Each row comes from the steps of one walk. Every step used is in the known rows, and no mark comes twice. Write the walk behind each row, first mark first.
Known rows:
vuse, reboka, rine, redi: [2.3 -21.7 0.8 -9.0 -11.7 -4.2 -15.6 6.0 3.1 -4.9 9.8 -6.8 12.8 -24.5 -20.9 -11.8 12.0 -14.6 3.8 18.0 14.3 3.2 10.9]
rine, reboka, vuse, redi: [-1.2 -11.2 -3.2 -1.3 6.6 3.9 -0.6 -19.5 8.1 -4.1 -14.3 -8.8 -12.6 24.7 12.6 -0.4 3.4 14.6 37.1 -25.2 -3.8 -0.3 10.6]
nagu, rine, reboka, vuse, redi: [-15.0 -11.6 -7.7 -5.7 -0.4 5.4 -9.3 -4.9 27.9 -3.9 -12.4 -8.1 -38.6 9.0 0.1 -15.3 6.8 17.6 47.4 -18.7 -5.3 2.4 13.5]
reboka, vuse: [-6.6 -6.3 6.3 8.5 3.7 0.3 10.2 -20.7 -3.9 2.3 -6.0 7.6 5.9 6.2 -2.6 0.3 0.6 13.0 0.9 -9.8 -6.0 4.6 2.2]
dobok, rine: [7.7 10.0 5.8 8.4 -6.7 -2.8 -9.7 -12.2 4.9 -1.5 8.3 1.3 -13.6 1.6 4.3 0.8 2.0 -8.3 -10.9 -0.1 -2.6 -1.8 -3.1]
reboka, vuse, nagu, rine: [-20.6 -9.0 1.5 9.7 -4.5 2.9 11.3 -15.9 8.5 1.5 10.6 -0.8 -34.0 -11.0 -26.3 -5.1 10.5 11.8 20.9 -11.8 -6.8 -1.1 17.6]
nagu, vuse, reboka: [-4.7 -20.3 3.0 6.8 -4.2 -1.2 -1.6 -8.5 -19.4 3.6 -6.0 -23.1 6.9 -12.5 -21.9 18.1 3.4 -4.3 3.4 -11.3 4.8 -2.4 5.0]
magem, rine: [-7.8 0.1 -3.6 11.1 4.4 -4.7 -0.1 7.0 -14.2 -3.8 17.5 6.8 4.5 2.6 -10.2 1.1 -5.4 -9.5 5.4 -0.8 -2.8 -1.5 2.9]
magem, rine, reboka: [-1.6 2.3 -9.1 -1.4 4.2 -2.3 -11.7 9.3 -5.8 -1.2 5.8 -4.3 14.5 20.8 2.9 -1.9 -8.3 -14.5 21.7 -13.5 8.4 -2.4 7.9]
magem, rine, reboka, vuse: [-9.0 -3.0 -3.4 7.2 7.2 -2.0 -1.8 -12.7 -10.7 0.8 -1.4 2.2 20.5 27.7 0.5 -0.8 -7.0 -2.1 19.3 -24.4 3.3 1.5 9.9]
nagu, rine, zuba: [-8.2 1.2 -0.5 -8.8 -9.5 -0.1 -3.0 21.9 27.7 8.3 0.0 0.1 -18.1 -3.2 -9.7 -7.3 0.5 0.0 31.3 14.8 -6.0 3.2 5.4]
magem, rine, reboka, vuse, redi: [-8.9 -11.4 -6.7 9.3 11.6 -1.1 -1.1 -14.1 -6.6 -6.8 2.0 -1.1 -7.4 25.7 0.1 -0.5 -2.8 5.7 40.8 -23.6 -6.4 -1.4 14.1]
dobok, rine, magem: [1.0 4.6 4.8 10.3 -11.6 -2.9 1.8 -23.1 25.8 -7.1 0.4 0.9 -17.2 12.8 10.6 3.5 -2.1 -8.5 19.6 10.7 2.7 -2.1 -2.1]
vuse, redi, rine: [-15.3 -0.1 -8.3 -16.2 8.2 3.4 5.3 13.4 -4.2 -5.8 -7.2 -5.0 -41.2 0.8 -6.2 5.6 5.7 8.7 37.6 4.1 -12.2 -8.0 8.4]
reboka, vuse, redi, rine: [-22.9 -6.7 -2.1 -7.2 12.0 3.5 15.4 -7.1 -8.1 -4.4 -13.1 3.3 -35.8 7.6 -8.0 3.8 5.8 21.3 38.0 -6.2 -16.9 -4.0 10.7]
reboka, rine, dobok: [0.6 2.2 12.3 8.4 -1.1 -1.8 1.7 5.3 -8.4 -1.4 5.1 -1.1 9.2 -7.5 14.4 -8.8 2.7 7.8 13.4 24.0 0.5 3.2 1.1]
nagu, vuse: [-4.3 -10.8 -0.8 6.4 -4.9 -0.4 -2.7 -5.6 -12.0 -0.1 -15.6 -12.6 -1.5 -6.5 -7.9 9.5 -7.6 9.3 4.8 -14.1 1.6 0.9 1.0]
zuba, rine: [10.5 -6.9 5.6 -2.0 -6.2 -4.4 -10.4 3.2 -9.5 2.2 4.5 6.2 -2.3 14.1 4.9 -0.7 8.2 -0.5 -11.5 3.8 10.4 -6.5 -6.8]
redi, rine: [-15.0 7.6 -5.0 -18.4 5.0 1.8 4.6 15.4 -8.5 1.0 -8.5 -1.1 -13.0 3.0 -6.5 4.5 -0.1 1.2 18.1 3.1 -2.9 -4.5 3.4]
reboka, rine, nagu: [5.1 -6.3 -10.2 2.6 -11.4 3.8 -20.7 20.8 -2.8 -6.3 -8.5 -7.3 -2.1 -14.1 1.4 -10.0 1.5 0.2 7.2 9.6 3.1 5.4 7.6]
dobok, rine, nagu, vuse, redi: [9.7 -4.4 -10.1 19.3 -15.8 1.7 -27.9 -8.0 -3.4 -13.3 -19.8 -19.1 -33.1 -4.2 -2.6 8.0 -6.7 4.6 17.8 -13.4 -8.1 -4.9 4.0]
reboka, vuse, redi, rine, magem: [-28.6 -11.8 -3.9 -6.0 7.4 3.1 28.1 -19.1 14.4 -11.4 -18.4 2.1 -39.0 17.0 -2.9 6.0 1.3 21.7 68.0 5.0 -15.3 -3.9 10.7]

Write each row's walk:
[12.5 7.2 1.1 0.4 -16.3 -6.5 -22.8 -10.6 16.5 -6.4 1.3 8.8 1.0 -3.1 -1.5 -11.5 -5.1 -13.3 -7.9 9.0 8.8 -0.5 -3.0]	dobok, rine, redi
[-25.6 -17.0 -11.3 -8.7 -1.3 2.3 15.1 -2.4 5.1 -13.9 -29.4 -19.0 -47.8 3.3 -6.4 17.0 -7.3 16.9 73.5 2.2 -9.7 -7.2 10.3]	nagu, vuse, redi, rine, magem
[3.0 -12.4 -2.5 -9.8 -11.8 -3.9 -17.0 12.6 10.8 -8.2 -0.5 1.8 4.3 -18.7 -5.9 -20.0 -0.5 -2.1 7.2 16.4 9.9 7.3 6.5]	reboka, rine, redi
[-12.2 -11.2 -15.4 -10.4 -8.5 4.2 -12.4 13.3 -26.6 0.5 -31.2 -27.9 1.9 -10.0 -25.5 14.0 -2.3 -5.4 24.9 -6.7 2.5 -7.1 11.4]	redi, rine, nagu, vuse, reboka
[-8.6 -14.4 0.9 1.8 -6.8 0.1 8.3 -0.3 18.2 -8.8 -0.2 -4.7 -12.4 -5.9 6.1 -4.7 3.2 2.3 33.3 19.0 3.4 5.1 6.8]	reboka, rine, magem
[-10.0 2.9 -14.0 -28.5 8.4 5.5 -7.3 17.3 3.4 -4.6 -16.2 -17.2 -29.7 18.2 6.0 2.9 2.1 3.7 55.3 -10.2 -0.9 -8.8 14.1]	vuse, redi, rine, reboka
[-9.6 7.5 -1.2 -23.2 3.8 0.3 9.9 22.0 0.4 8.9 -13.2 -0.6 -4.5 13.8 -3.7 10.1 -2.7 -0.6 39.0 12.2 -6.1 -3.1 8.4]	redi, rine, zuba
[-6.8 -4.5 -10.9 -14.1 -16.6 -3.0 -21.0 14.7 33.0 -5.2 -3.8 5.8 -12.1 -22.4 -17.1 -29.7 -4.0 -2.2 12.8 15.9 7.0 4.3 1.4]	nagu, rine, redi
[2.5 -15.7 -16.6 10.7 -9.3 3.7 -17.8 2.8 -6.6 -12.3 -29.2 -21.2 -20.6 -7.0 -6.3 6.2 -9.2 13.5 30.0 -11.6 -6.5 -2.5 6.7]	rine, nagu, vuse, redi
[-3.4 -18.2 6.4 0.6 -2.4 -0.2 -3.4 6.2 -9.2 1.1 15.8 -13.6 -4.2 -19.8 -15.4 1.8 18.7 -9.6 2.7 9.6 3.8 1.4 10.2]	vuse, reboka, rine
[0.5 -17.5 -11.7 7.7 -16.2 3.0 -23.4 15.4 -15.2 -7.1 -23.1 -20.8 -2.8 -20.9 -6.0 -0.2 -5.7 8.9 16.3 -6.3 2.6 6.3 8.5]	reboka, rine, nagu, vuse
[18.1 -4.5 -7.1 -1.9 -14.7 -0.9 -24.8 14.5 -8.5 -2.0 -11.6 2.0 6.3 14.4 7.7 -7.3 1.7 -3.9 -5.5 6.4 12.0 -7.6 -5.1]	zuba, rine, nagu
[12.6 12.4 10.6 3.8 -8.0 -3.4 -5.9 -3.1 13.3 7.5 5.7 2.6 -5.7 16.5 6.0 8.2 -0.2 -11.3 12.2 7.7 -3.8 -1.4 1.1]	dobok, rine, zuba
[3.6 -17.6 -9.3 7.2 -13.3 2.0 -16.6 0.2 -17.1 -0.6 -21.0 -26.2 13.5 -11.9 -18.4 11.2 -3.0 -6.5 8.0 -9.2 5.3 -2.6 6.9]	rine, nagu, vuse, reboka
[-14.7 -7.3 5.4 5.3 -5.8 1.5 16.4 -8.1 16.7 9.4 9.3 0.0 -26.7 2.5 -22.7 2.9 6.9 9.8 42.7 -3.7 -10.4 -0.3 22.1]	reboka, vuse, nagu, rine, zuba
[2.8 -6.8 7.0 -3.6 -3.9 -1.0 0.6 18.3 5.4 5.0 3.6 -3.4 0.0 0.2 0.2 1.3 4.6 1.5 27.2 14.8 -2.6 6.5 9.7]	reboka, rine, zuba
[9.5 -16.6 2.8 -3.2 0.4 -0.3 -9.1 -15.2 0.1 -1.3 -9.3 -2.2 -15.4 39.3 16.1 -1.9 11.0 14.3 24.3 -20.0 7.4 -7.2 4.8]	zuba, rine, reboka, vuse, redi
[-7.6 2.4 -20.8 -14.8 0.5 6.4 -11.1 23.5 -2.9 -10.8 -20.6 -8.8 -33.2 1.8 -3.9 -0.7 -1.3 5.5 40.9 5.8 -9.6 -8.5 9.9]	vuse, redi, rine, nagu
[-0.1 -8.0 15.9 8.0 -0.7 -2.0 4.5 2.0 -13.9 3.2 14.2 -11.3 17.5 -13.9 2.6 -2.6 13.5 -4.2 12.5 26.3 4.3 0.2 5.3]	vuse, reboka, rine, dobok
[-9.1 -24.3 4.9 1.8 -7.6 -0.5 9.6 -4.8 13.0 -5.1 10.9 -14.0 -6.9 -10.6 -8.3 2.4 14.6 -10.4 31.2 22.5 7.6 1.1 10.7]	vuse, reboka, rine, magem
[-13.6 -8.9 -14.8 -22.2 3.5 5.1 -8.8 11.6 -9.7 -5.4 -32.2 -30.2 -33.2 11.1 -0.1 12.2 -5.5 12.5 59.7 -24.9 0.4 -7.1 14.1]	nagu, vuse, redi, rine, reboka
[-3.5 -19.4 14.4 12.8 -5.0 -2.8 0.7 -4.7 -27.3 2.3 -0.6 -25.1 14.3 -20.1 -5.5 7.5 6.1 4.3 16.9 12.8 4.5 1.1 6.4]	nagu, vuse, reboka, rine, dobok
[-6.9 -6.6 -10.1 -8.4 -17.4 -1.4 -11.5 5.9 28.7 -6.3 10.2 -1.4 -25.1 -22.5 -28.6 -17.1 2.3 -6.2 22.7 8.4 9.6 -3.9 16.4]	vuse, nagu, rine, redi
[-0.6 -3.9 -0.5 -3.7 3.2 2.7 -1.9 -18.1 3.4 4.1 -16.1 -4.5 14.8 26.9 11.0 -2.4 -1.9 7.2 16.2 -24.1 4.6 3.8 6.8]	rine, reboka, vuse
[13.3 13.8 0.8 -3.0 -6.9 0.0 -22.4 -8.7 13.1 1.2 -1.9 -10.0 -4.3 20.0 18.3 1.2 -0.1 -13.7 5.3 -16.0 10.0 -2.9 1.7]	dobok, rine, reboka
[10.5 1.8 -8.0 16.9 -19.9 0.2 -29.7 -6.8 -8.1 -5.1 -21.8 -15.3 -6.6 -3.0 -0.5 5.3 -10.8 -2.7 1.1 -14.1 2.1 -1.5 -0.4]	dobok, rine, nagu, vuse
